Each row comes from the steps of one path. Every step used is in the known rows, and no mark comes twice. Write the path behind each row, first mark first.
Known rows:
dolifot/suti/bomupiz: [-2.05 -0.57 -1.97  1.21  1.41 -0.85  1.80  0.19 -0.98  1.57  0.03 -0.55
 -0.84  0.31  0.89 -0.45  0.31  2.18 -0.16 -0.35  0.79 -2.13  1.50  0.61
 -0.81  0.41 -2.00 -0.59  1.43 -0.47  1.37]
dolifot/sido/bomupiz/rone/suti: [-0.73  1.22  0.76  0.64  0.35  0.06  2.88  0.77  2.02 -1.04 -2.02 -0.22
  2.30 -2.25  1.59  0.73 -0.45 -2.50  3.79  0.59 -0.17  1.86 -1.12  1.38
 -0.12 -0.54 -0.59  0.61  0.45 -2.22  1.21]
dolifot/pusuf/sido/bomupiz: [-2.06 -1.01 -1.32 -1.32  4.27  1.66  0.11  0.49  2.47 -0.46 -0.70  0.02
 -1.12 -0.24  1.11 -1.00  1.34 -3.22  0.90  1.98 -2.06  0.44 -0.52  0.66
 -0.49 -1.62 -0.39  2.31  1.77  1.23  3.04]
tugif/sido: [ 0.86 -0.44 -0.68 -0.62  0.18 -0.05 -0.82 -1.49  1.22 -1.41  0.21 -0.66
 -1.83  0.76 -0.74  0.21 -0.33  1.35 -0.69  1.35 -0.39  0.60 -0.28 -0.77
  1.24  0.71 -0.93  0.90 -0.62  0.56  0.44]
pusuf/sido/bomupiz/rone: [-0.89  1.74  0.14 -0.83  3.28  0.99  0.98  2.64  0.67 -1.31 -0.92 -0.18
 -0.87 -2.60  1.91 -1.37 -0.15 -5.50  1.89  1.30 -1.77  3.54 -1.06  1.46
 -1.86  0.37 -0.44  1.50  0.45  0.20  2.21]
pusuf/suti/tugif/sido/rone: [ 0.92  1.33 -0.67 -0.08  1.29  0.20 -2.02 -0.85  0.58 -1.41 -0.59 -3.50
 -1.83 -0.84  1.62 -0.25 -1.76  0.84  1.50  2.42  0.60  0.23 -2.38  1.26
  0.15  0.38 -2.95  0.83 -0.17  0.37  0.07]
sido/bomupiz/rone/suti: [-0.85  1.74  1.57 -0.19 -1.31  0.51  1.64  1.23  0.99 -1.44 -1.28 -0.31
  1.54 -2.35  1.92 -0.06 -0.59 -2.75  2.56  1.00  0.72  2.64 -1.36  1.58
 -0.41 -0.52  0.23  1.31  0.85 -2.38  0.53]
pusuf/sido/bomupiz/rone/dolifot/suti/tugif: [-2.56  2.39 -0.72  2.02  2.84 -1.26  3.35  1.71  1.63 -0.33 -0.73 -1.41
 -1.90 -3.70  3.30 -2.23  0.23 -4.05  4.06  0.10 -1.55  1.09 -0.09  3.67
 -0.78  0.14 -0.95  2.43  1.70  0.51  3.45]
tugif/suti: [-0.97  0.01 -0.36 -0.81  0.18  0.23  0.41 -0.16  1.36 -0.38  0.28 -0.34
 -2.50 -2.02  0.10 -0.12 -0.14 -0.03 -0.05  0.03  1.56  0.66  0.09 -0.74
  0.92  0.92  0.14 -1.55 -0.89 -0.21 -0.63]
bomupiz/rone: [ 0.12  1.15  0.48  0.45  0.60 -0.47  1.32  0.37  0.12  0.18 -0.61 -0.26
 -0.97 -1.83  1.01 -1.78  0.33 -1.43  1.49  0.24 -0.25  2.29 -0.53  0.95
 -0.95  0.42  0.28 -0.33 -0.52 -0.42 -0.09]
tugif/sido/bomupiz/rone/dolifot/pusuf: [-1.27 -0.07 -0.07  0.77  1.12  0.02  1.01 -1.70  4.59 -1.47 -0.31 -0.71
 -3.08 -0.12  1.23 -3.96  0.85 -3.32  3.20  1.37 -0.82  3.53 -0.93  0.02
  1.75 -2.04  0.58  2.12 -0.40 -0.04  0.45]
tugif/suti/bomupiz/rone/sido: [-1.90  3.99 -2.41  0.23  2.10 -0.48  0.96 -0.49  0.40 -0.22 -0.69 -1.73
 -2.78 -1.99  0.91 -4.17 -1.47 -1.96  2.60 -0.91  2.63  1.25  0.08  0.60
  1.06  1.64 -0.67 -2.33 -3.29 -0.59 -1.27]
bomupiz/rone/sido: [-0.08  3.33 -0.42  1.11  1.11 -0.36  0.65 -1.33 -0.32 -0.83 -1.10 -0.15
 -0.54 -1.68  0.39 -1.94 -0.13 -1.93  3.15 -0.39 -0.58  0.92  0.11  1.30
  0.47  0.87  0.06  0.02 -2.35 -1.33 -0.95]
dolifot/pusuf: [-0.83 -1.39 -0.79 -0.04  1.31  0.44  0.47 -1.88  1.56  0.95 -0.41 -0.09
 -1.28  0.45  0.13 -1.23  2.08  1.15  0.53  1.02 -0.34 -0.65  0.02  0.02
  0.22 -1.46  0.43  0.08  0.61  0.52  0.46]
sido/dolifot/rone/suti: [-3.48  0.13  0.08  2.22 -0.24  0.86  1.35 -2.25  0.18 -0.57  0.17  0.76
  1.38  0.53 -0.64  1.78 -0.41 -0.64  1.83  2.01 -0.10  2.05  1.29  0.35
 -0.49 -0.23 -0.99  1.91  0.23 -2.04 -0.12]
dolifot/rone/sido/pusuf: [-2.53  4.13  0.64  2.49  3.72  2.08  0.14 -4.23  0.64 -0.85  0.49  0.89
 -1.30  1.18 -1.84 -0.52  1.54 -1.58  1.83 -0.42 -1.00 -1.19  2.59  0.49
  2.45 -2.07 -1.51 -0.77 -0.71 -1.54 -0.01]
suti/tugif/sido/dolifot/rone: [-1.78  1.26 -1.40  1.11  3.77  0.62  1.14 -4.28  1.93 -0.24  1.11 -1.34
 -2.10  0.68 -1.25 -0.49 -0.50  1.08  1.43  2.89 -0.18  0.29 -0.37  0.17
  0.28  0.57 -3.41  1.47 -1.06  1.22  1.59]
dolifot/sido/pusuf/suti/tugif: [-1.58  2.69 -0.15  0.26  3.64  0.13 -1.01 -1.92 -0.21  0.69 -1.60 -2.41
 -0.45 -1.35  1.22  0.18  0.80  1.40  2.70 -0.38  1.18 -3.34 -1.49  1.81
  1.19 -2.54 -2.52 -1.59 -0.17  0.22  1.42]
tugif/sido/pusuf/suti: [-1.17  1.53  0.75 -0.76  1.33  1.47 -3.92 -2.09 -0.55 -1.75 -0.32 -1.36
 -2.82  0.03 -0.05  0.51  0.42  1.40  0.18  1.18  0.47 -0.14 -0.51 -0.22
  1.72 -1.85 -1.64  0.27 -0.63 -0.51 -0.22]
bomupiz/rone/dolifot/sido/tugif: [-1.82  0.10  1.73  2.36  1.83 -1.43  1.70  1.16  2.34 -0.36 -1.02 -0.45
  0.02 -0.03 -0.08 -0.24  0.84 -3.04  2.91 -2.16 -0.84  2.69  1.44  0.47
  1.40  0.30  0.76 -0.47 -1.66 -0.70  0.37]
sido/rone/bomupiz: [ 0.47  2.46 -0.34  2.48  0.35  0.13  0.09  0.78  0.53 -1.65 -0.30 -0.57
  0.00  0.81  0.22 -1.61 -1.32 -3.74  3.61 -0.35  0.16  3.27  1.21  1.03
 -0.80 -0.95 -0.57 -0.65 -0.82 -1.14 -0.51]
bomupiz/rone/sido/dolifot/pusuf/suti/tugif: [-2.83  3.21 -2.41  1.03  4.23 -0.25 -0.91 -4.19 -0.22  0.85 -2.10 -2.21
 -1.25 -2.86  1.83 -3.38  0.84 -0.44  6.68  2.11  0.91 -0.59 -2.38  2.68
 -0.45 -0.64 -1.54  1.65 -2.75 -0.54 -0.61]
pusuf/sido/tugif/suti/bomupiz/rone: [-3.78  1.48 -0.46 -1.93  4.89  0.35  0.50  3.56  1.05 -0.57 -0.85 -2.27
 -3.57 -1.73  1.11 -1.76 -0.67 -2.97 -0.41 -0.25  0.95  3.32  0.55  0.47
 -0.30  2.62 -0.77 -1.88 -1.50  1.64  2.47]
pusuf/sido/dolifot: [-2.45 -0.57 -1.85  0.07  3.14  0.47 -0.70  1.05 -1.11 -1.54 -0.48  0.57
 -0.55 -0.54  0.48  0.65 -0.25 -3.39  1.73  1.22 -1.05  3.08  0.16  0.64
 -2.33  0.81 -0.74  1.87 -1.41  0.71  1.36]
dolifot/rone/sido: [-1.53  2.68 -0.36  2.77  1.73  0.46  0.61 -3.10  0.89  0.40  0.39  0.59
 -0.16  0.87 -1.84 -0.19 -0.11 -0.82  1.05  0.62 -1.52 -0.96  2.16  0.05
  1.88 -0.06 -1.03  0.57 -0.37 -1.00 -0.74]
sido/bomupiz/rone/dolifot/pusuf/suti/tugif: [-2.29  2.42  0.38  1.08  1.24 -0.89  0.29 -0.62  2.48  1.39 -1.29 -2.67
 -1.29 -2.61  3.33 -4.73  0.46 -2.39  4.54  1.35  0.86  0.40 -2.98  2.38
  0.86 -3.09 -0.15  1.70  0.83  0.51  0.34]

Write each row's path:
[-2.98 -0.24 -1.90  3.15 -0.64 -1.99  1.83  0.81 -0.28  1.21  0.29 -0.55
 -0.96  1.48  1.15 -1.70 -0.27  0.19  0.98 -1.97  0.78 -0.96  2.23  0.58
  0.52 -0.56 -0.51  0.13  1.05 -0.30  0.58] : rone/dolifot/suti/bomupiz
[ 1.05  1.16 -1.40 -0.69  1.18 -0.34 -0.20 -2.28  1.87 -0.42  0.09 -2.54
 -1.64  0.27 -0.08 -1.02 -1.01  2.63 -0.17  1.14  0.46 -1.49 -1.77  0.73
  1.16  0.87 -1.81  0.62 -0.47  2.03  1.83] : suti/tugif/sido
[-0.08  0.32 -1.47  0.54 -0.74  0.52 -0.26  0.34  1.00 -2.79 -0.64 -2.32
 -0.09  2.46  1.19 -0.44 -2.92 -0.50  0.54  1.39  1.24  2.55 -0.51  0.53
  0.23  0.74 -1.70  0.30 -0.11 -1.04  0.65] : tugif/sido/rone/suti/bomupiz
[-1.28  3.14  0.07  3.65  0.28 -0.28  1.07 -1.46  1.25  0.89  0.24 -0.05
 -0.36  1.35 -2.01 -1.59 -0.49 -1.19  1.16  0.52 -0.84  1.15  2.77  0.27
  0.79 -1.64 -0.98  0.06  0.47  0.00  0.02] : dolifot/rone/bomupiz
[-1.93  2.02 -1.21 -0.42  1.52 -0.54  1.70  1.26  0.72  0.35 -0.34 -1.94
 -3.46 -2.08  1.52 -3.73 -0.85 -0.95  0.75 -0.07  3.05  2.24 -0.48  0.17
 -0.29  1.04 -0.77 -2.80 -1.57  0.43  0.13] : tugif/suti/bomupiz/rone
[-2.12 -0.71 -1.10  3.93  0.88 -0.73  1.74  2.22  0.62 -2.12 -0.30  0.18
 -2.13 -0.50  2.31  0.68  0.48 -4.12  2.46 -0.21 -2.60  2.99  2.93  1.58
 -1.07  0.26 -0.23  2.07  1.63 -1.21  0.72] : pusuf/sido/rone/dolifot/suti
[-3.12  1.93 -0.27  0.97  4.27 -0.70  1.67 -0.25 -0.43  0.75 -0.73 -0.91
 -0.71 -0.17  0.20 -0.62  0.84 -0.09  2.49 -1.68 -0.22 -1.31  2.43  1.41
  0.73  2.19 -2.10 -0.92 -1.01 -1.96  1.40] : dolifot/suti/bomupiz/rone/sido/tugif
[-3.12  0.42 -0.02 -0.90  5.00 -0.42  2.18  1.49  2.25  0.85 -0.87 -2.07
 -2.39 -1.20  0.30 -1.01  0.01 -0.86  1.25 -1.34  2.13  1.42  0.58 -0.46
  0.92  1.87 -1.54 -3.73 -2.50 -0.12  1.39] : dolifot/sido/tugif/suti/bomupiz/rone
[-3.13 -0.02  1.62  1.15  1.85 -1.31  2.13  1.21  3.77 -0.80 -0.57 -0.87
 -2.51 -2.06  0.05 -0.29  0.74 -2.90  2.80 -2.27  0.70  3.64  1.77 -0.32
  2.41  1.15  0.88 -1.86 -2.55 -0.88 -0.37] : bomupiz/rone/dolifot/sido/tugif/suti
[-4.67 -0.51  0.42  0.32  3.25 -0.04  1.03  1.27  4.09 -0.90 -0.83 -1.23
 -5.22 -2.01  0.81 -2.30  2.09 -3.90  1.50 -0.25 -0.82  4.75  1.74  0.51
  1.80  0.64  2.08  0.23 -1.03  1.28  1.44] : bomupiz/rone/dolifot/pusuf/sido/tugif/suti
[ 0.50  1.56 -0.02  0.92 -0.68  0.21  1.48 -0.18  0.85 -1.65 -1.00 -2.34
  1.68 -0.66  2.16  0.38 -1.58 -0.52  2.55  0.51  1.20  0.18 -1.67  2.87
 -0.45  0.19 -0.84  0.05  0.78 -1.02  0.89] : sido/rone/suti/tugif
[ 0.02  2.08 -0.12 -1.94  1.53  0.36 -2.43 -0.97  1.39 -0.46 -0.27 -3.02
 -0.52 -1.17  1.23 -0.25 -1.86  1.02  0.80  2.44  0.80 -1.82 -3.35  0.74
  1.36 -0.46 -2.99  1.89  0.47  0.91  1.38] : pusuf/suti/tugif/sido/bomupiz
[-1.71  1.07 -1.06  0.00  0.06 -0.71 -2.44  1.51 -2.21  1.63 -0.81 -2.18
  0.14  0.79  1.19 -1.37 -1.94  1.00 -0.45  0.55  1.77 -0.92 -0.92  0.12
 -0.35 -0.56 -1.59 -0.27  0.16  0.63 -0.21] : pusuf/suti/bomupiz
[ 0.35  1.58 -0.86 -0.65  0.34 -0.67 -2.54 -1.83  0.28  0.10 -0.66 -3.51
 -1.50 -0.80  0.49 -0.07 -1.43  3.42  0.09  2.09  0.77 -1.76 -2.28  0.96
  1.38  0.26 -2.24  1.42  0.01  1.70  0.72] : pusuf/suti/tugif/sido
[-2.90  0.73  0.08  2.34  1.74 -0.81  2.66  2.64  1.24 -1.32 -0.64  0.34
 -1.93 -2.81  2.59 -1.08  0.84 -5.08  3.25  0.13 -2.44  3.39  1.33  2.04
 -0.83  0.03 -0.01  2.91  1.72 -0.94  1.96] : pusuf/sido/bomupiz/rone/dolifot/suti
[-1.45  2.68 -1.12  1.26  2.63  0.05  0.32 -2.05 -0.76 -1.52 -0.80  0.65
 -0.35 -1.77  0.42 -1.55 -0.13 -3.61  5.53  0.36 -0.12  2.43 -0.17  1.14
 -1.02  1.13 -0.52  0.79 -4.02 -2.21 -1.38] : bomupiz/rone/sido/dolifot
[-4.34  0.95 -3.28  1.61  2.66 -1.19  1.77  1.57  2.99  0.22 -1.28 -2.26
 -5.49 -0.97  2.42 -5.90  0.17 -3.76  1.62  0.23  1.04  4.26  0.68  0.97
  0.42 -0.43  1.37 -0.39 -0.76  2.46  1.23] : tugif/suti/bomupiz/rone/dolifot/pusuf/sido
[-1.14  0.44 -0.74  2.82  0.68 -0.23 -0.04  2.91  0.88 -2.78 -0.37 -0.31
 -1.11  0.60  1.83 -0.88 -1.07 -6.31  1.96 -0.21 -1.80  4.69  1.04  1.11
 -0.80 -0.10  0.73  1.51 -0.04  0.18  0.41] : pusuf/sido/rone/dolifot
[-2.38 -2.03 -1.63 -0.51  1.87  0.61 -3.12 -3.22  0.70 -0.55 -0.56 -0.94
 -2.80  0.26  0.09  0.01  0.79  1.69  2.20  3.73  0.06  1.25 -0.92 -0.78
  0.04 -0.97 -1.51  2.54 -1.48 -0.06 -0.49] : tugif/sido/dolifot/pusuf/suti
[-1.14  3.54 -0.37 -0.56  1.64  0.09  1.77  1.79  1.33 -1.39 -2.18 -2.37
  0.82 -3.39  3.02 -1.05 -1.50 -3.41  2.77  1.46 -0.50  1.61 -2.68  3.86
 -1.09  0.33 -0.78  2.30  1.47  0.63  3.80] : pusuf/sido/bomupiz/rone/suti/tugif
[ 0.41  0.02  0.23 -1.44  1.37  1.39 -0.63 -0.64  2.27 -2.22  0.54 -0.37
 -0.85  0.40 -0.16  0.16 -0.82 -0.95  0.29  1.62 -0.30  0.73 -1.02 -0.96
  1.08 -0.04 -1.50  1.51 -0.13 -0.12  1.05] : tugif/sido/bomupiz
[-0.35  1.69  0.79  0.79 -2.59 -0.60  1.36  0.12  0.05 -0.79 -1.64 -0.68
  0.62 -1.91  1.26 -0.15 -0.34 -0.20  1.80  0.64  0.46  2.34 -0.50  1.71
 -0.39  0.56  0.95  0.69  0.42 -1.51  0.11] : bomupiz/rone/suti
[-3.57  3.39 -3.06  0.17  3.81 -0.07  0.80 -0.94 -0.08 -1.02 -0.40 -0.97
 -2.65 -1.87  0.98 -3.72 -1.59 -3.45  4.97 -0.27  2.97  2.80 -0.07  0.37
 -0.47  1.97 -1.35 -1.58 -5.17 -1.43 -1.33] : tugif/suti/bomupiz/rone/sido/dolifot
[-1.22  0.50 -0.44 -1.42  2.81  1.21 -0.40  2.36  0.92 -1.39 -0.30  0.12
  0.19 -0.78  0.98  0.33 -0.52 -4.10  0.59  1.00 -1.72  1.17 -0.67  0.48
 -0.69 -0.30 -0.90  1.83  0.96  0.70  2.48] : pusuf/sido/bomupiz
[ 0.13  2.34 -0.55 -1.13  3.31  1.09 -0.74 -3.32  1.48 -1.71  0.06 -2.26
 -2.97  0.51 -0.08 -1.38  0.55  1.77  0.77  0.21  1.12 -1.75 -1.50  1.22
  1.86 -1.28 -2.01 -0.75 -0.81  1.12  2.45] : suti/tugif/sido/pusuf
[-2.86  1.57 -0.59  2.30 -0.87  0.07  1.60 -0.28  0.34  1.28 -0.25 -1.20
  1.16  2.05 -0.20 -0.45 -1.55  1.01 -1.06  0.99  0.96 -0.21  1.32  0.41
  0.60 -0.58 -1.23 -0.01  1.88 -0.29  0.82] : dolifot/rone/suti/bomupiz
[-2.08  3.16  0.21 -0.31  3.77 -0.12 -0.28  0.39 -0.20  0.04 -0.78 -1.45
  0.10  0.66 -0.18 -2.35 -0.62 -2.03  1.87 -1.51  0.59  0.35  0.58  0.90
  0.91  1.60 -1.10 -1.15 -2.85 -0.56  0.83] : suti/bomupiz/rone/sido/tugif
[-0.51  3.64  0.53  0.60 -0.02 -1.09 -1.25  0.14  2.05 -0.94 -0.83 -3.49
 -1.70 -2.13  2.39 -3.10 -2.02 -2.02  3.41  1.33  0.75  1.82 -3.07  1.64
  1.61 -0.78 -1.33  2.35 -0.64  0.62  0.04] : pusuf/suti/tugif/sido/bomupiz/rone/dolifot
[-5.83 -0.99 -1.87 -0.12  4.01  0.03 -0.45  2.01  3.65 -0.13 -0.29 -2.06
 -3.82  1.27  0.46 -2.55  0.32 -2.66 -0.43 -0.96  0.87  2.06  1.92 -0.14
  2.32 -0.11  1.06 -0.67 -0.85  2.45  2.37] : rone/dolifot/pusuf/sido/tugif/suti/bomupiz
[-2.07 -0.90 -0.26  3.04 -1.72 -1.65  1.72 -0.17  0.44  0.14  0.25  0.58
 -0.99 -0.39  0.63  0.23  1.19  0.14  1.58 -1.46 -0.77 -0.12  2.51  0.52
  0.93 -0.25  0.52  1.12  1.19 -1.12 -0.62] : rone/dolifot/suti
[-1.79 -1.25 -1.38  1.13  1.27  1.09  0.59  0.47  1.59 -2.19 -1.93 -0.64
 -0.54  0.22  2.11  0.37  0.60 -2.59  1.60  2.26 -1.70  2.68  0.37  1.97
 -1.06 -0.69  0.64  1.92  2.03 -0.64  1.77] : dolifot/pusuf/sido/rone/suti
[-2.54  1.95  1.78  1.41  3.37  1.21 -0.02 -2.24  1.55 -0.13  0.78  0.38
  0.65  1.49 -2.70  1.44  0.57 -0.92  0.32 -0.29 -1.91 -1.03  2.89 -0.32
  2.88  0.94 -1.43  0.14 -0.79 -1.27  0.55] : dolifot/rone/sido/tugif
[-1.34  3.51  0.69 -0.46  2.22  0.59 -2.20 -1.35 -1.34  0.41 -0.83 -2.57
 -1.21 -1.49  1.44 -0.93  0.24  1.11  1.63 -0.03  1.81 -2.75 -1.86  2.16
  0.57 -2.55 -1.73 -0.95  0.07  0.30  0.82] : sido/pusuf/suti/tugif
[-0.37  0.84  0.22 -0.78  2.11  1.49 -1.42 -2.25  0.86 -2.62  0.31 -0.45
 -3.00  0.97 -0.73 -0.29  1.08  0.45 -0.06  0.20  0.02  0.38  0.26 -0.38
  1.83 -1.42 -1.11 -0.44 -1.02 -0.13  1.00] : tugif/sido/pusuf
[-0.27  3.46  0.99 -0.65 -0.06  0.05  2.54  0.27  1.44 -0.55 -1.37 -2.12
  1.68 -2.95  2.63 -1.56 -1.02 -1.57  3.26  0.76  1.17  0.37 -2.90  3.18
 -0.32 -0.39 -0.76  0.76  0.96 -0.82  1.78] : sido/bomupiz/rone/suti/tugif
[-0.52  2.72 -0.05  0.36  1.41 -0.53  3.63 -0.10  2.53 -0.20 -2.11 -2.19
  2.26 -2.90  2.42 -0.29 -0.85 -1.23  4.53  0.39  0.79 -0.23 -2.58  2.99
 -0.01 -0.37 -1.43  0.27  0.70 -0.93  2.73] : dolifot/sido/bomupiz/rone/suti/tugif
[-3.63  0.47 -2.06  1.72  0.74  0.66  0.33 -2.24  0.85 -1.07  0.16 -1.03
 -0.25  2.88 -0.98  0.18 -2.16  0.82  0.76  2.94  1.00  2.14  0.85 -0.46
  0.45  0.51 -2.69  1.82 -0.71 -0.48  0.83] : tugif/sido/dolifot/rone/suti/bomupiz
[-0.98  1.96 -1.24  0.00  0.40 -0.60  1.03 -2.53  0.81 -2.34 -1.47 -2.45
 -0.60 -1.97  1.25 -0.75 -1.29  0.80  4.03  2.16  1.27  2.55 -2.47  2.40
 -0.47  1.64 -1.60  2.03 -2.15 -0.25  1.27] : bomupiz/rone/suti/tugif/sido/dolifot
[-1.67  2.81 -0.17  2.35  2.15 -0.86  2.26 -3.21  1.85 -1.74 -0.09 -1.99
 -4.92 -1.66  1.58 -2.72  1.92  0.77  3.68 -0.77  0.05 -0.03  0.71  2.64
  2.06 -1.17 -1.28  0.02 -0.11 -0.21  2.12] : bomupiz/rone/dolifot/suti/tugif/sido/pusuf
[-1.78  1.95  1.44 -0.46  1.10  1.11 -3.04 -0.60 -1.80 -0.40 -0.46 -0.70
 -1.18 -0.85  0.62  0.26  0.71 -0.09  0.99 -0.24  1.03 -0.71 -0.27  0.48
  0.62 -2.58 -0.81 -0.53  0.19 -1.11 -0.66] : sido/pusuf/suti
